Each row comes from the steps of one walk. Every step used is in the known rows, and no mark comes twice. Write the walk behind each row, first mark first.
Known rows
mopot/kufe: [-1.315  2.459  4.589  1.164 -0.247  2.110 -2.248 -0.624  4.570  0.318
 -4.558  0.718 -3.566 -7.891 -2.576 -0.097 -0.198 -0.101  1.328  1.412
 -0.892]
robub/nelad/lamu/mopot: [-0.944  1.244 -0.355  0.860 -0.050 -0.342  2.109 -0.606 -0.319  2.692
 -0.166 -0.669  2.335  1.799  1.107  2.419  0.193  2.454 -1.345 -1.234
 -2.024]
mopot/robub/nelad/lamu: [ 0.522  2.568  2.092  2.375  1.210 -2.863 -1.796 -0.192  2.866  1.345
 -1.376 -0.468  1.137 -2.175  0.776  3.089  1.874 -0.453 -4.314 -3.047
 -0.465]
nelad/lamu/panek/detak: [ 1.997 -0.844  0.921  0.397  2.637 -0.108  2.477  1.477  1.910 -1.165
  1.154 -0.560  2.379 -1.915 -2.967 -1.388 -1.149 -2.072 -1.647  0.215
  5.067]
robub/nelad/lamu/mopot/detak: [-1.022  2.138 -2.830 -0.203  1.333 -1.752  2.423 -0.059 -0.824  1.467
 -0.355 -2.098  2.678  2.218  0.839  0.106  1.509  1.859 -3.787 -2.308
 -2.592]
panek/detak/nelad/lamu: [ 2.506 -0.178  2.002  1.256 -0.696 -2.531 -1.082  4.543 -0.228 -2.206
  0.255 -0.534  0.682 -1.506 -1.029  1.289  1.138 -0.956  0.084  0.338
  3.968]
nelad/lamu/samat: [ 2.401  3.097  3.515  0.329  0.879 -1.386  2.891 -3.717  1.115 -1.095
 -2.669  1.759  0.927 -2.429 -4.964 -2.926 -0.712  2.499 -0.612 -0.238
 -0.337]
robub/nelad/lamu/panek/detak: [ 0.193 -0.290 -1.751  1.199  0.443 -0.053  1.467  2.154  0.198  1.058
  1.595 -2.421  3.573 -0.810 -0.353  0.544 -0.737 -1.275 -1.607 -0.394
  3.055]
lamu/nelad: [-2.490  0.500  0.691  2.604 -2.678  0.435 -1.849  0.543  1.220  2.955
  2.083  1.396 -2.288 -2.437 -1.523  3.362 -0.608  2.043  4.124  2.567
 -1.992]
kufe/mopot/robub/nelad/lamu: [-1.033 -1.894  2.176  1.825 -1.436 -3.890 -1.339 -1.250  2.048  0.359
 -2.062 -1.771  0.808  2.108  3.297  3.691  0.993 -0.604 -1.704 -1.842
 -0.978]
panek/lamu/samat: [ 2.890 -0.192  3.176 -1.952  0.109  0.662  1.221  0.211  1.992 -1.684
 -1.377  2.011 -0.234 -4.863 -5.211 -3.524 -1.367  1.945  1.838  1.630
  1.534]
robub/mopot/lamu/panek/detak: [ 0.569 -1.736 -3.409  0.999  0.776  3.124  3.030 -1.337  0.216 -0.947
  2.443 -1.628 -0.355  0.536  2.162 -1.709 -1.352 -0.849 -1.246  0.766
  0.332]
kufe/mopot/detak/nelad/lamu/panek: [-1.084 -1.531 -4.975 -0.084 -0.753 -1.524  0.015 -0.717 -2.844 -0.116
  0.957 -3.185  0.738  4.822  1.594 -0.800  0.515 -0.530  1.492  0.763
  0.244]
detak/mopot/lamu: [ 2.341 -0.061 -0.341 -0.399  1.210  1.915 -2.665 -1.920 -0.484  0.278
 -0.811  1.399 -2.339  1.647  3.289  0.568  0.289  1.602  0.993  0.803
 -1.566]
kufe/mopot: [-1.240 -3.766  4.481  2.018 -3.610 -1.098 -1.400 -1.962  2.916  0.066
 -1.801 -0.662 -2.742 -0.502  1.318  3.238 -0.925  1.484  4.347  3.691
 -0.239]
kufe/mopot/lamu: [ 0.746 -2.393  2.525  1.432 -0.126 -0.842 -1.267 -1.949  2.804 -0.649
 -2.184 -0.844 -2.576  1.613  2.807  1.851 -0.209  2.251  2.660  1.683
 -0.729]
nelad/lamu/panek/detak/mopot/robub: [ 1.413 -1.730 -0.829 -1.702  2.743 -0.294  0.544  0.536 -0.658 -1.618
  1.581  0.546  2.550  0.876 -0.561 -2.421 -0.483 -4.697 -3.525 -1.909
  4.103]
detak/nelad/lamu: [ 2.215  2.776  0.930  2.786 -0.565 -1.244 -1.921  0.604 -0.478  1.143
 -0.176  0.407 -0.440 -0.233 -0.081  2.956  1.195  1.633  1.223  0.447
  0.573]
kufe/mopot/lamu/samat: [ 0.085 -1.413  1.993 -0.931 -1.246 -0.448  0.743 -4.281  0.547 -1.771
 -2.380 -0.109 -1.764  1.736 -0.097 -2.528 -1.322  3.074  3.682  1.514
 -2.279]
kufe/mopot/robub: [-1.687 -3.216  4.872  1.342 -2.447 -2.272 -2.839 -2.337  3.740 -0.551
 -1.974 -0.289 -2.693 -1.230  1.424  2.852  0.045 -0.614  1.807  1.303
 -0.438]
kufe/mopot/lamu/panek/detak: [-0.376 -4.963 -0.346 -0.580  0.317  0.569  0.256  0.409  1.079 -1.607
  0.936 -2.245 -0.441  2.044  1.772 -1.183 -1.886 -0.989  2.923  1.986
  2.439]

Write each row's walk
[-0.294 -0.526  1.743 -3.369  1.697  2.878  1.233  3.045  2.716 -0.606
 -2.525  1.600 -0.888 -3.949 -2.743 -2.200 -0.927  0.020  0.243 -0.153
  0.570]	panek/lamu/mopot/kufe
[-3.319  0.016  2.813 -0.780 -0.563  0.357 -0.756 -1.974  1.892  0.878
  0.363  1.574 -1.941 -1.699 -0.908  0.824 -0.306  0.202  0.047  0.054
 -2.208]	lamu/mopot/robub
[ 0.283  3.030 -5.062  0.317 -1.697 -0.859  3.441 -3.806 -4.375 -1.497
 -0.162 -1.264  0.642  2.436 -0.114 -3.789  1.500  1.362 -2.525 -0.900
 -4.270]	robub/mopot/detak/nelad/lamu/samat
[-1.469 -1.937 -1.674  0.444 -2.585  2.245 -1.631  2.980 -1.760  0.571
  4.228 -1.313 -0.594 -2.415 -1.405 -0.068 -1.563 -2.010  4.585  3.304
  3.911]	lamu/panek/detak/nelad
[-0.993  0.545  1.757 -0.903 -1.338  3.539 -2.905 -1.484  0.106  0.537
 -3.672  1.836 -3.306 -3.138  0.638 -0.802 -0.402 -1.088  1.999  1.205
 -2.017]	detak/mopot/kufe
[ 0.644  1.119  2.266  0.181  1.757 -0.575  3.126 -1.687  1.540  0.544
 -0.941  1.339  1.079  0.828 -1.466  0.666 -0.325  2.075 -1.368 -0.464
 -0.515]	nelad/lamu/mopot
[-0.931  2.788  2.298 -0.891  2.784  1.130  2.875 -1.072  2.065 -0.081
 -3.798  1.423  0.356 -1.502 -2.528 -1.642 -0.242  0.276 -2.062 -1.925
 -1.415]	nelad/lamu/mopot/kufe
[ 0.952  2.181 -2.507  1.841 -0.101  1.274 -0.623 -0.083 -2.150  2.355
  2.406 -0.178  0.635  0.905 -0.570  1.220 -0.402  0.347  2.047  0.939
  1.637]	detak/nelad/lamu/panek
[ 1.659  1.373  0.385  1.632  2.516  1.129  1.815 -1.902  2.184  1.672
  0.455  0.121  1.324 -1.365 -2.374 -0.120 -1.326  0.182 -0.822  0.479
  2.405]	nelad/lamu/panek
[-0.131 -0.446  0.825 -1.157 -0.101 -2.586 -0.542  4.062 -1.510 -2.511
  1.535  0.193  1.253  0.727 -0.662 -0.024  1.246 -2.421 -1.881 -1.977
  2.141]	panek/detak/nelad/lamu/mopot/robub
[-0.424 -0.721  2.083 -0.377 -1.006  0.567 -4.422 -2.094  0.263  0.412
 -0.444  2.120 -2.581 -0.983  2.095  1.418  0.492 -1.332 -0.067  0.458
 -1.147]	detak/mopot/robub
[-1.462  3.349 -0.739 -0.354 -0.168  1.313  0.150  0.698 -2.171  0.895
 -1.591  0.964 -0.153  0.613 -0.792 -0.075  0.583  0.588  0.925 -1.270
 -1.821]	detak/nelad/lamu/mopot/kufe
[ 1.084 -2.225  1.678 -2.124  0.900  1.440  1.409  2.224  2.198 -0.095
  0.344  1.569 -0.250 -1.684 -1.793 -0.002 -1.006  1.560  0.814  1.380
  1.343]	panek/lamu/mopot
[ 1.229 -1.858  0.509 -1.234  0.040 -2.536 -1.893  2.839 -1.076 -2.070
 -0.246 -0.300  2.122  0.757  2.544  0.486  1.400 -3.688 -4.167 -2.716
  1.941]	panek/detak/mopot/robub/nelad/lamu
[-2.377 -3.238 -3.174 -1.917 -1.739  2.155 -2.293  1.451 -2.658  0.736
  4.000 -1.151  0.947 -0.082  1.922 -0.785 -1.337 -4.410  0.457  0.336
  1.940]	lamu/panek/detak/mopot/robub/nelad
[ 0.027  1.629  2.797 -0.602  2.738 -1.681  1.577 -1.601  1.998 -0.163
 -1.023  1.575  1.025  0.408 -1.257  0.255  0.525  0.053 -3.779 -2.726
 -0.689]	nelad/lamu/mopot/robub
[ 0.648 -1.002  0.120 -3.133 -0.886 -2.139 -0.139  0.961 -3.117 -2.928
 -0.404  0.397  2.717  0.860 -0.093 -3.448  0.303 -3.037 -3.106 -2.905
  0.363]	panek/detak/mopot/robub/nelad/lamu/samat
[-3.332  1.242 -3.268 -1.489 -1.455  0.431 -0.625 -0.191 -3.010  0.844
  1.704 -0.773 -1.668  1.372 -0.058 -0.754  1.128  1.738  1.969  1.395
 -3.239]	lamu/mopot/detak/nelad
[-0.730  0.720 -3.830  3.010 -0.857  1.714  1.681 -2.051 -0.164  1.777
  1.891  0.313 -1.880  2.241  3.151  1.741  0.082  2.485  0.143  0.305
 -4.730]	robub/mopot/lamu/nelad
[-0.209  1.830 -0.826  0.711 -0.875  0.012  0.191  0.145 -2.530  1.390
  1.142  0.844  0.370  2.695  0.238  1.831  0.463  2.118  1.388  0.087
 -1.129]	detak/nelad/lamu/mopot
[-0.012  0.028 -3.584 -0.382 -0.131  1.923 -2.700 -0.380 -2.679  1.986
  1.653  2.159 -1.908  3.738  3.133  0.939 -0.045  1.715  2.502  0.405
 -3.346]	detak/mopot/lamu/nelad
[-0.632  2.307 -0.466 -0.069 -0.085 -1.093 -0.933  0.013 -2.001  0.826
  1.119  1.078  0.324  2.358  0.274  1.568  1.246  0.219 -0.866 -1.895
 -1.293]	detak/nelad/lamu/mopot/robub
[-0.857  0.529  0.409 -1.631 -0.288 -0.149  0.470  4.678 -1.631 -2.467
 -0.935 -0.028  0.619 -1.125 -1.694 -1.700  0.492 -2.210 -0.156 -1.202
  1.625]	panek/detak/nelad/lamu/mopot/kufe
[ 1.101  2.039 -4.936  2.259 -0.577 -1.314  1.818 -1.594 -2.277 -0.475
  0.099 -1.962 -0.267  2.389  2.587  0.105  2.568  0.680 -3.438 -0.752
 -2.710]	robub/mopot/detak/nelad/lamu
[ 0.343 -1.506 -3.887 -0.539 -0.202  0.933  0.862  1.733 -3.027  1.235
  2.340 -1.682  3.631  2.613  2.024 -0.225 -0.711 -2.046 -1.309 -0.678
  1.984]	robub/nelad/lamu/panek/detak/mopot
[ 1.379 -0.756 -0.613 -0.452  3.162  2.101  0.093  1.428  1.786 -1.101
  1.735 -0.943 -0.393 -1.978 -0.959 -2.085 -1.289 -0.883  0.804  0.929
  3.379]	mopot/lamu/panek/detak
[ 0.301 -0.704 -3.364 -3.326  0.906  0.366  0.105  4.080 -1.612 -0.651
  1.454 -0.197  0.104  0.721 -0.821 -1.829  1.159  1.209  0.237  0.367
  0.162]	panek/lamu/mopot/detak/nelad
